Every row comes from one small tree of marks. Brackets hold a mark, then the marks that hang from it, in alphabetical order. Every link used is in the known rows. Which tree was each row made from?
Known rows:
[pomas [bemiki [toguk doriko]]]: [-1.64 -1.94 -1.37 -1.87  3.30  0.69  1.65 -1.25  2.66 -0.80  3.14  1.48
 -1.79 -0.18  0.49  1.85 -0.85 -0.53  3.52 -0.87  0.65 -0.41  2.54  0.95
 -1.45]
[pomas [bemiki fopeni lalop toguk]]: [-0.96 -2.60 -3.91 -1.51  3.60  1.95  0.91 -0.07  5.52 -2.75 -2.44  2.15
  0.83  0.77 -1.27  2.49 -0.85  0.18 -0.78 -0.32  1.12  2.08 -1.52  1.92
  0.65]
[kurelep balog [pomas [bemiki fopeni lalop toguk]]]: [-2.16 -1.95 -4.35  2.89  1.95 -0.44  2.31 -0.09  5.29 -2.99 -0.87  5.78
 -0.36 -0.83 -3.34  2.62 -1.60  0.89  1.23 -3.78  2.80  3.48 -3.03 -2.88
  3.88]
[toguk [bemiki fopeni lalop pomas] doriko]: [ 2.58  2.55  1.98 -7.59  4.52  3.46  4.40  4.42  0.48 -1.95 -0.57 -2.43
  0.57  0.61 -1.34  2.92  2.63  2.00 -1.02  4.64  3.71  0.64 -1.75  3.05
  0.00]
[balog [kurelep [pomas [bemiki fopeni [toguk doriko]]]]]: [-1.12 -2.76 -1.71  1.22  2.45 -0.27  0.49 -2.34  1.69 -1.75  3.53  5.06
  0.38 -0.57 -0.74  0.05 -0.15  2.23  4.71 -3.04  4.20 -1.18  0.46  0.21
 -0.45]
[balog [kurelep [pomas [bemiki lalop [toguk doriko]]]]]: [-2.01 -1.70 -2.71  1.07  2.14  1.01  0.92 -1.87  0.58  0.23  4.17  4.99
  0.34 -1.80 -0.87  0.92 -0.09  2.14  2.42 -4.90  2.87  0.76 -0.21  1.18
  2.08]
[fopeni [bemiki lalop toguk]]: [-0.17 -1.22 -4.75  2.00  3.31  2.37 -0.52  1.92  0.71 -0.27 -1.21  1.54
 -0.47 -3.06  0.93  0.74 -3.49 -2.06 -3.17  0.89  2.12  2.98 -0.95  1.15
  4.22]
[balog kurelep]: [-1.38 -1.49  0.05  1.72  1.13 -0.11 -1.13 -1.55 -2.08  2.56  2.15  1.87
  1.71 -0.47  0.11 -0.97  0.04  1.25  0.99 -2.18  2.17 -1.44 -0.82 -0.10
 -1.04]
[tidi [bemiki fopeni lalop pomas [toguk doriko]]]: [ 3.89  1.10 -3.58 -3.66  4.23  3.66  2.16  3.25  2.93 -2.40 -0.40  0.79
  0.77 -3.53 -1.81  3.10  0.13 -0.01 -3.11  3.86  4.90 -0.52 -3.16  2.85
  5.14]
[bemiki fopeni lalop pomas [toguk doriko]]: [ 3.66 -0.26 -3.25 -5.48  3.43  5.10  2.54  2.63  0.95 -0.46 -1.97 -1.91
 -0.02 -2.50 -3.39  3.66 -0.07  0.53 -2.19  4.79  3.33  0.65 -2.71  3.92
  2.07]
[pomas [bemiki fopeni lalop]]: [-0.68 -0.54 -1.81 -1.64  2.47  1.49  1.78  0.80  3.92 -2.30 -3.60  1.31
  2.55  1.32 -2.65  2.11  2.18  1.91 -0.30 -0.84  2.02  2.80 -0.58  1.11
 -0.61]
[lalop bemiki]: [ 1.34  0.06 -2.15  2.12  2.47  0.67 -0.80  0.64 -0.61  0.00 -0.69  1.33
  2.08 -0.63  2.19 -0.90  0.59 -1.01 -0.77 -1.52 -1.75 -0.35 -0.39 -0.53
  2.64]
[toguk [bemiki fopeni pomas] doriko]: [ 2.06  1.75  3.93 -6.17  3.92  1.73  3.56  3.54 -0.16 -2.66  0.36 -2.36
 -0.75  1.24 -0.67  1.76  1.84  0.73  1.00  5.03  3.70 -1.93  0.51  2.14
 -2.67]
[fopeni [bemiki lalop pomas [toguk doriko]]]: [ 2.50  0.46 -3.18 -1.53  3.69  3.45  1.26  3.53 -0.96  1.26 -0.84 -1.05
 -1.45 -4.24 -1.74  1.93 -2.69 -1.95 -2.38  2.89  3.87  1.59  0.69  2.96
  3.19]
[lalop [bemiki fopeni toguk]]: [ 1.97 -2.95 -4.38  1.87  4.32  1.85 -1.09 -0.49  1.92 -2.69 -1.48  2.09
  1.63 -0.23  2.01  0.17 -1.53 -1.84 -0.98  1.45 -0.62 -1.11 -2.05  0.15
  3.39]
[balog [kurelep [pomas [bemiki toguk]]]]: [-2.74 -2.54 -1.52  4.26  0.91 -1.13 -0.62 -3.62  1.40 -1.36  3.18  6.07
 -1.26 -0.53 -0.32 -0.54 -1.29  0.14  4.08 -6.05  1.42 -0.37  0.70 -0.97
  0.38]
[lalop [bemiki fopeni pomas toguk]]: [ 3.62 -1.37 -3.51  0.57  4.16  2.65 -0.13  0.31  1.36 -2.35 -3.49  0.41
  0.66 -1.18 -0.37  1.24 -1.61 -3.01 -1.26  1.94 -0.09 -1.66 -1.79  0.83
  2.16]
[balog [kurelep pomas]]: [-0.70 -0.90  0.09  3.47 -0.73 -1.02 -0.84 -2.06 -1.44  0.01  2.63  3.86
  0.78 -1.26 -0.51 -1.15 -0.20  1.72  2.15 -4.40  2.06 -0.67 -0.87 -1.19
  1.26]
[toguk [bemiki fopeni lalop]]: [-0.40  0.38  0.50 -2.97  3.72  2.12  2.41  3.15  2.37 -3.72 -1.60 -0.06
  1.35  2.46  0.56  1.63  0.95  1.06 -2.39  2.73  1.49  1.80 -3.42  1.48
  1.10]
[balog [kurelep [pomas [bemiki fopeni lalop toguk]]]]: [-1.57 -3.04 -3.34  2.83  1.92  0.55  0.42 -2.32  2.49 -2.25  0.72  5.94
  1.26 -0.41 -1.78  0.65 -0.64  1.83  1.67 -4.64  2.74  1.26 -2.04  0.58
  2.01]
[bemiki lalop toguk]: [-0.31 -1.34 -4.42 -0.56  1.84  2.88  0.07  0.48  1.62  0.24  0.13  0.37
 -0.49 -1.19  0.00  1.86 -1.94 -0.83 -2.60  0.37 -0.94  2.43 -3.36  2.16
  4.25]

Which tree is each row?
[-1.89 -0.64 -1.59  3.25  0.70 -0.33  0.69 -1.50  0.51 -0.29  1.40  5.31
  1.31 -0.55 -1.89  0.46  0.93  2.39  2.12 -6.74  1.78  2.03 -0.64 -0.45
  1.31]
[balog [kurelep [pomas [bemiki lalop]]]]
[ 1.90 -1.97 -3.88 -4.21  3.86  4.28  1.37  1.92  1.51 -0.66  0.37 -0.70
  1.27 -1.62 -0.95  2.42 -0.14  1.27 -1.84  4.10  2.74  1.08 -3.12  3.38
  2.93]
[bemiki fopeni lalop [toguk doriko]]
[-2.13 -1.76 -3.62 -0.62  2.89  1.68  1.28 -0.46  4.07 -1.19 -0.24  2.13
 -0.88  0.04 -0.63  2.21 -1.26 -1.05 -0.33 -2.54 -1.00  2.77 -0.91  1.44
  1.19]
[pomas [bemiki lalop toguk]]
[-1.92 -2.70 -2.07  3.40  1.89 -0.48 -0.52 -3.11  2.55 -3.14  1.45  5.94
  0.49  0.01 -0.92 -0.24 -1.18  0.94  3.91 -4.16  3.18 -0.54 -0.06 -0.87
 -0.51]
[balog [kurelep [pomas [bemiki fopeni toguk]]]]
[ 3.99  0.21 -1.63  0.31  2.74  1.38 -0.06  1.51  0.14 -1.59 -4.67 -0.23
  2.11 -0.61 -1.24  0.70  0.91 -1.24 -1.00  1.15  0.62 -1.17 -1.20  0.73
  1.20]
[lalop [bemiki fopeni pomas]]
[ 4.26 -1.07 -3.31 -2.25  4.74  3.16  0.32  1.16  0.18 -1.28 -1.15 -0.05
  0.92 -1.85 -0.13  1.56 -0.33 -1.65  0.00  2.98  1.48 -2.23 -0.58  2.01
  2.44]
[lalop [bemiki fopeni pomas [toguk doriko]]]
[ 2.47  2.21 -1.58  0.41  1.62  2.01  1.00  3.61 -1.00  0.94 -4.58 -0.34
  0.43 -3.23 -2.85  1.19 -1.36 -1.07 -3.54  0.96  3.19  2.95  0.62  1.43
  2.54]
[fopeni [bemiki lalop pomas]]
[ 1.87 -0.10 -3.40  0.82  2.65  2.77  0.54  2.30  0.34  0.45 -3.15  0.08
 -1.50 -3.75 -1.46  1.57 -4.03 -3.19 -3.00  1.54  2.51  2.44 -0.31  1.86
  3.20]
[fopeni [bemiki lalop pomas toguk]]
[ 1.32 -1.79 -3.73 -0.31  4.24  2.25 -0.58  0.46 -0.27  0.54  2.75  1.18
  0.71 -1.97  3.16  0.43 -0.59 -1.61  0.19  0.53 -1.21 -1.25  0.22  1.22
  4.14]
[lalop [bemiki [toguk doriko]]]
[ 1.51  1.88  1.17 -4.84  3.20  2.52  2.92  3.57  1.73 -3.16 -3.30 -1.44
 -0.16  1.59 -1.55  2.30  0.89  0.17 -2.12  3.13  1.87  1.33 -2.95  2.04
  0.04]
[toguk [bemiki fopeni lalop pomas]]
[ 3.01 -0.81 -3.77 -3.02  2.33  4.13  1.21  1.58  2.44 -1.23 -4.11 -0.97
 -0.18 -1.20 -3.44  2.66 -1.49 -1.13 -3.19  3.44  1.73  1.50 -3.86  3.13
  2.34]
[bemiki fopeni lalop pomas toguk]
[-2.69 -0.02 -0.98  4.04 -0.46 -3.02  1.93 -0.98  3.45 -1.47  0.62  5.78
 -0.81  0.03 -2.36  1.02 -0.64  0.63  3.72 -5.71  1.87  1.64  0.76 -4.27
  1.05]
[kurelep balog [pomas bemiki]]
[ 0.50 -1.57 -2.14  0.84  3.42  1.34 -0.14  1.25 -0.72 -0.08  1.89  0.76
 -1.38 -2.94  1.68 -0.04 -2.99 -1.86  0.29  2.73  3.94 -0.16  2.44  0.84
  1.35]
[fopeni [bemiki [toguk doriko]]]
[ 0.74 -2.39 -4.71 -1.84  2.95  3.77  0.29  0.92  2.82 -1.80 -2.04 -0.10
  1.04 -0.84 -1.02  2.25 -1.63  0.32 -2.98  2.54  1.38  2.09 -4.16  2.24
  3.59]
[bemiki fopeni lalop toguk]
[ 3.53 -0.89 -1.29 -4.70  2.87  2.46  1.56  0.71  0.83 -1.26 -0.69 -2.09
 -0.87 -1.97 -2.60  2.12 -1.10 -0.35  0.59  5.24  3.52 -2.21 -0.51  2.66
 -1.18]
[bemiki fopeni pomas [toguk doriko]]
[ 1.07  3.33  2.27 -6.68  3.60  2.91  4.18  4.76 -1.00  0.32  1.04 -2.49
 -0.90  0.14 -0.70  2.97  1.88  0.86 -1.34  2.48  1.65  0.79 -0.51  3.03
  0.47]
[toguk [bemiki lalop pomas] doriko]
[-0.59  1.50  1.55 -5.50  3.76  2.11  3.95  4.07 -0.09  0.11  3.24 -0.81
  0.09  1.00  1.59  2.16  2.03  1.77 -1.29  2.00  1.37  1.25 -0.91  1.93
  1.54]
[toguk [bemiki lalop] doriko]
[-3.62 -2.02 -2.44  4.45  0.52 -2.49  1.45 -2.05  4.11 -2.33  1.59  5.86
 -2.48 -0.87 -1.47  1.17 -2.71 -0.67  3.74 -5.63  1.11  1.38  0.14 -3.93
  2.32]
[kurelep balog [pomas [bemiki toguk]]]
[ 1.57  0.11 -3.26 -2.27  1.69  3.60  1.29  1.15  0.86  1.22 -2.11 -1.09
 -1.97 -2.16 -2.86  2.47 -2.27 -2.19 -2.78  0.60 -0.76  1.76 -2.96  3.29
  3.29]
[bemiki lalop pomas toguk]
[ 0.50  0.83  1.07 -6.33  4.40  2.68  3.54  4.53  0.63 -2.20  1.04 -0.73
  1.74  1.43  0.88  2.21  2.54  3.02 -1.23  4.28  3.09  1.14 -1.39  2.47
  0.74]
[toguk [bemiki fopeni lalop] doriko]
[ 2.57 -2.61 -3.86 -0.59  5.11  2.56 -0.35  0.65  0.46 -1.96  0.85  0.88
  2.16 -1.23  2.35  0.89 -0.07 -0.59  0.12  2.68  1.14 -1.72 -0.61  1.10
  3.12]
[lalop [bemiki fopeni [toguk doriko]]]
[-2.26 -0.82 -0.98  3.26  0.36 -2.54  1.86 -0.59  3.99 -3.55 -1.03  5.29
  0.79  0.32 -3.44  0.74 -0.11  1.41  3.99 -4.16  3.79  1.71 -0.35 -4.17
  0.37]
[kurelep balog [pomas [bemiki fopeni]]]
[ 1.32  1.56  3.20 -3.50  2.28  0.68  2.27  1.96  1.62 -4.24 -2.69 -1.26
 -1.14  2.34 -0.80  1.27  0.16 -0.54 -0.01  3.39  1.85 -1.20 -0.91  1.08
 -2.59]
[toguk [bemiki fopeni pomas]]
[ 2.06  0.23 -1.30 -0.85  3.09  1.71  0.72  1.84 -0.91  0.24 -0.29 -0.78
 -2.01 -3.74 -0.68  1.09 -3.24 -2.86 -0.05  3.01  3.82 -0.64  2.96  1.67
  0.41]
[fopeni [bemiki pomas [toguk doriko]]]
[ 2.59 -1.48 -1.88 -2.14  1.94  1.89  0.41 -0.22  2.32 -2.37 -3.19 -1.04
 -1.60 -0.71 -2.45  1.64 -2.55 -2.10 -0.04  3.84  1.62 -1.49 -1.91  1.76
 -0.57]
[bemiki fopeni pomas toguk]
[-1.45 -1.98 -0.37  3.43  0.55 -1.59 -0.02 -2.22  1.70 -2.36  1.01  5.58
  1.82  0.55 -1.23 -0.76  0.72  2.51  4.03 -4.93  3.46 -0.49  0.38 -1.24
 -1.31]
[balog [kurelep [pomas [bemiki fopeni]]]]
[ 2.26  0.43 -2.70 -4.78  2.59  4.22  2.40  2.34 -0.28  1.84  0.62 -1.81
 -1.71 -2.92 -2.67  3.07 -0.78 -0.61 -2.12  2.35  0.95  0.92 -1.86  3.94
  2.87]
[bemiki lalop pomas [toguk doriko]]
[-0.60 -2.83 -1.63 -2.20  3.81  1.15  1.51 -0.49  3.84 -2.87  1.07  1.37
 -0.36  0.33 -0.53  1.75 -0.11  0.52  3.08  1.32  2.43 -1.08  1.46  1.47
 -2.12]
[pomas [bemiki fopeni [toguk doriko]]]
